Each row was made from one walk, in order. Every step used is in the known rows, and no mark comes twice. Write each row's walk.
Known rows
duni -> punodan -> pitu -> bire -> kitu: [  7.7  -6.7  29.3  35.0 -23.4 -26.9   0.8 -12.5  -8.4   2.2  -6.3 -16.3
  -6.8   8.4 -45.8  -9.1  15.4  -2.6 -57.4 -23.6]
vara -> kitu: [ 21.9 -12.8 -16.6 -18.4 -10.9 -16.9 -19.5  -6.2 -46.5 -45.3  -6.2 -18.2
 -15.3 -14.2 -20.7  15.2   9.6   8.3  -4.3  -3.9]
bova -> navi -> dasag: [-15.0   6.9 -27.7 -43.1   3.7  -7.6  12.7  45.2 -39.3 -33.5 -25.2  -3.1
   8.4   0.7  -5.9  34.6  -0.2  12.0  71.6 -10.5]
bova -> vara: [  7.1  16.6 -11.8 -38.3  -9.0  24.8 -16.2  -4.6 -30.4 -59.4  -3.5   6.7
  11.6 -28.9 -10.7  20.6  -6.0  10.9  19.0 -20.6]
punodan -> pitu -> bire -> bova -> navi: [ 15.2  -4.7   3.1  14.5 -26.3   9.9   8.1   5.6 -15.1  -1.4  -9.5  -2.5
 -22.4  19.2 -22.5 -14.8  16.6 -13.7 -18.2 -19.2]
duni -> punodan -> pitu -> bire -> bova -> vara -> mupu: [ 24.2   8.9  23.8  12.6 -22.4 -11.9  -7.8 -12.7  -7.5  -1.7  -2.8  -1.7
  -3.4  -1.5 -37.7   5.4  16.7  -0.6 -41.7 -20.8]
pitu -> bire -> bova -> vara -> mupu: [ 33.8   9.6 -12.2 -24.7 -22.3  48.0 -19.1 -22.8  -9.1 -28.9  -0.2  12.8
 -27.0 -12.3 -29.0  14.5  11.7 -18.2  -5.4 -13.1]
kitu -> bire -> bova: [ 43.8  -5.7 -11.4  -4.9 -13.9   4.9 -11.9   8.2  11.1 -16.7   4.5  16.1
 -19.5 -18.1 -17.3  -2.0  34.3 -16.6   7.3  -1.7]
punodan -> pitu: [  9.9  -1.7  13.4  15.5 -12.1 -10.7   5.2   7.7 -21.8  -1.0 -15.0  -8.8
   5.3   3.0  -9.3 -12.6   2.9   9.6 -22.5 -13.1]
bire -> bova -> navi -> dasag: [ 22.4  29.2 -36.5 -38.5  -2.0   3.4   7.3  37.9 -25.7 -26.9 -15.1   2.0
 -28.5  12.0   2.5  26.3  13.0 -10.1  56.9  -3.8]
duni -> punodan -> pitu -> bire -> bova -> navi -> dasag: [  8.4   3.3  14.9  16.7 -22.3 -25.4   4.2  12.6  -7.9   5.5  -8.2 -11.0
 -11.5  17.1 -32.5   1.7  15.3  -6.0 -18.4 -23.9]
duni -> kitu -> bire: [ 12.5   1.4 -22.9  13.6 -12.1   2.6  -6.9 -13.6   8.5 -23.7 -33.9 -14.5
   7.7 -21.0 -44.2   5.0   0.8  -2.6 -10.5   0.1]
duni -> kitu -> vara -> mupu: [ 19.5  30.6 -38.1 -10.5  -4.5  18.6 -11.0 -28.0 -15.7 -31.5 -62.7 -20.9
  22.9 -19.9 -39.9  26.5  -8.9  12.3 -26.3   4.9]
bire -> bova -> vara -> kitu -> duni -> punodan -> pitu: [ 34.3  26.3 -13.8 -17.7 -24.2  -4.7 -22.8  -0.7 -27.1 -57.9   8.9  -5.6
 -36.4  -9.1 -12.8  15.4  26.2  -6.9 -11.1 -17.1]
duni -> punodan: [ 16.1   8.0  14.7   1.4  -0.5 -24.7 -11.5  -1.9  -9.5  -1.9 -12.0  -8.9
   6.9  -3.6 -26.8  11.5   7.6   8.7 -15.0 -17.6]
mupu -> vara: [  7.8   4.7 -10.1 -16.4  21.6  28.5 -15.0   4.1 -31.4 -28.3 -19.7 -16.7
  18.1 -32.5 -22.0  -7.6 -17.6  19.8 -13.6   4.2]
bova -> vara -> kitu: [ 11.9   5.1 -20.8 -40.2 -17.6   9.3 -23.4  -9.9 -48.7 -79.8   3.5  -3.6
  -1.6 -32.5 -19.0  25.0   0.9  11.3  11.6 -17.2]
pitu -> bire: [ 10.2 -15.5  -0.6  -4.7 -16.3  32.8 -16.0 -18.6  -7.3  -9.1  -9.9  -1.6
 -14.1  -3.9 -32.5  -1.3   4.3 -10.0 -12.1 -18.6]
bire -> bova -> vara -> kitu -> duni -> punodan: [ 36.4  28.7 -19.5 -28.0 -19.2   0.7 -27.8  -2.8 -26.5 -62.6   8.7  -3.6
 -36.9 -13.9 -12.8  22.9  24.7  -7.0  -1.3 -15.1]
duni -> punodan -> pitu -> bire -> kitu -> vara -> mupu: [ 15.9   0.1  23.9  25.6 -23.1 -20.6  -2.7 -20.0 -12.8  -1.8 -15.5 -12.3
   3.8  -0.1 -49.0   0.6  19.6   2.1 -67.2 -18.4]

Which walk is each row?
[ 24.2  15.8 -33.4   3.6 -18.5  12.8  -8.0 -13.0   9.0 -37.1 -25.4  -8.5
  -6.5 -20.8 -40.1   9.0   5.2 -12.2  -3.9  -1.5] : duni -> kitu -> bire -> bova -> vara
[ 12.5  -6.8 -18.6 -18.0  13.0  13.2 -21.5  -1.0 -49.4 -49.5 -12.1 -27.3
   5.2 -35.0 -30.3  -2.8 -10.1  20.1 -20.9   6.4] : mupu -> vara -> kitu
[ -2.5 -16.0  13.5  17.3 -25.5   7.6 -19.6 -31.9  -9.9 -35.2  -2.5 -16.4
 -27.6 -10.1 -55.1   1.2  25.8 -10.9 -57.2 -22.0] : pitu -> bire -> kitu -> duni -> punodan
[ 41.7  28.1 -30.7 -36.3 -16.8  15.1 -17.8  -1.3 -31.5 -59.3   5.0   1.8
 -35.7 -11.1  -6.3  19.5  13.2 -10.5  14.7  -9.0] : bire -> bova -> vara -> kitu
[ -5.8  -4.2  32.3  22.1 -15.5 -26.2 -33.8  -6.6  -4.1 -20.5  -4.7 -18.7
  -5.8 -10.8 -31.1   4.0  34.8  12.0 -53.5 -29.9] : kitu -> duni -> punodan -> pitu -> bire
[ -2.0   5.6  22.2   3.6  -1.8 -27.7 -39.0  -2.6  -8.0 -29.4  -7.6 -17.2
  -1.4 -19.9 -23.0  18.6  31.4  19.0 -32.8 -23.4] : kitu -> duni -> punodan
[  7.8  10.7  27.1   6.4 -17.6 -16.1 -37.4 -12.2  -7.5 -33.5  -0.2  -8.6
  -8.0 -21.9 -30.5  18.5  38.7  12.2 -50.0 -24.4] : kitu -> duni -> punodan -> pitu -> bire -> bova -> vara -> mupu
[ -6.1   1.3  21.7  26.7 -14.3 -35.9  -9.4 -15.7 -25.1 -48.2  -5.5 -27.0
 -15.2 -14.8 -41.3   5.2  30.6   8.1 -67.7 -14.0] : bire -> kitu -> duni -> punodan -> pitu
[ 16.8 -20.0 -16.7 -11.9   6.5  10.7 -23.5   0.7 -37.0 -49.5  -5.0 -19.9
   5.2 -44.2 -37.5  -8.0   2.7  14.4 -22.8   8.1] : mupu -> vara -> kitu -> bire
[ 26.8 -12.4 -22.4 -13.2   4.4  13.2 -22.9   2.4 -34.2 -49.3  -1.8 -16.9
  -6.6 -39.2 -34.6  -8.7   6.7   7.3 -21.5  10.6] : mupu -> vara -> kitu -> bire -> bova
[ 33.2  21.3 -21.9 -35.8   0.5  22.1 -19.3 -15.3 -29.1 -29.2 -41.8   3.3
  26.4 -27.1 -18.1  29.0  10.7  19.1 -18.7   0.8] : kitu -> vara -> mupu
[  9.9  -2.6  21.8  32.6 -26.7 -21.7  -1.6 -14.5  -8.6  -3.7 -13.2 -17.8
  -3.7   9.1 -47.4  -9.6  18.3  -4.1 -64.5 -26.0] : duni -> punodan -> pitu -> bire -> kitu -> vara
[ 20.5   0.1  17.0  18.4 -30.5 -20.5  -9.9  -9.9 -13.6 -13.2   2.8 -12.1
 -16.9   5.7 -39.4  -2.0  18.4  -6.6 -42.8 -27.1] : duni -> punodan -> pitu -> bire -> bova -> vara -> kitu
[  1.3   8.1  24.4  13.0 -21.2 -16.8 -35.5  -6.5  -4.6 -34.8   2.3 -13.7
 -15.5 -12.7 -28.2   8.2  37.1   5.3 -48.0 -32.0] : kitu -> duni -> punodan -> pitu -> bire -> bova -> vara
[ 14.6  -5.9   6.5  14.4 -37.2   7.0 -13.4  -9.4 -18.9 -29.1   3.1 -10.2
 -30.1   1.6 -25.8 -11.7  23.7 -10.0 -41.0 -23.4] : punodan -> pitu -> bire -> bova -> vara -> kitu -> duni
[ 11.3  10.3 -18.9  -2.2 -12.8   2.6   0.4 -19.0 -35.6 -54.7 -26.7 -17.8
  -6.6 -11.1 -33.8   5.5  13.5   0.0 -44.4  -5.9] : bire -> kitu -> vara
[ 40.1   0.0 -14.8 -15.8 -19.4  14.4 -15.0   5.5   6.2 -38.0  11.8  21.4
 -15.7 -28.0 -17.8   3.9  31.5 -15.8  13.1  -7.1] : kitu -> bire -> bova -> vara
[  5.4 -12.5   9.4  28.6 -33.3   7.5   5.9 -16.2 -19.5 -15.5 -15.1 -14.8
 -11.1   6.9 -37.8 -21.4  13.5  -8.2 -60.5 -19.9] : punodan -> pitu -> bire -> kitu -> vara
[  9.8 -13.8  -7.6 -13.2 -11.6 -25.3 -39.1  -8.2 -44.1 -61.7  -2.8 -24.9
 -19.9 -24.4 -22.4  20.1  27.7  15.7 -21.1 -10.2] : vara -> kitu -> duni
[  0.9  -3.2   0.3 -17.1 -31.9  -2.5 -34.6 -17.0 -38.3 -79.6  10.9 -12.0
  -9.5 -30.5 -33.6  19.1  20.2   9.6 -24.3 -30.9] : bova -> vara -> kitu -> duni -> punodan -> pitu -> bire
[ 16.6 -12.8   4.1   7.4 -26.8 -33.4 -36.6 -11.8 -31.3 -47.0   5.7 -27.5
 -35.9  -9.3 -35.1  10.6  39.5   2.0 -46.3 -18.3] : vara -> kitu -> duni -> punodan -> pitu -> bire -> bova
[ 42.6 -19.8 -21.3 -11.4 -22.1 -17.8 -21.3  -1.8 -24.5 -45.5   9.0  -4.5
 -31.9 -20.2 -26.2   7.1  34.5  -9.2  -3.7   1.2] : vara -> kitu -> bire -> bova
[ -2.6 -17.6   6.6  11.5 -24.0  18.1 -18.6 -31.0 -13.3 -41.1  -3.8 -14.3
 -28.1 -12.4 -48.7   0.6  22.8 -10.7 -49.5 -18.4] : pitu -> bire -> kitu -> duni
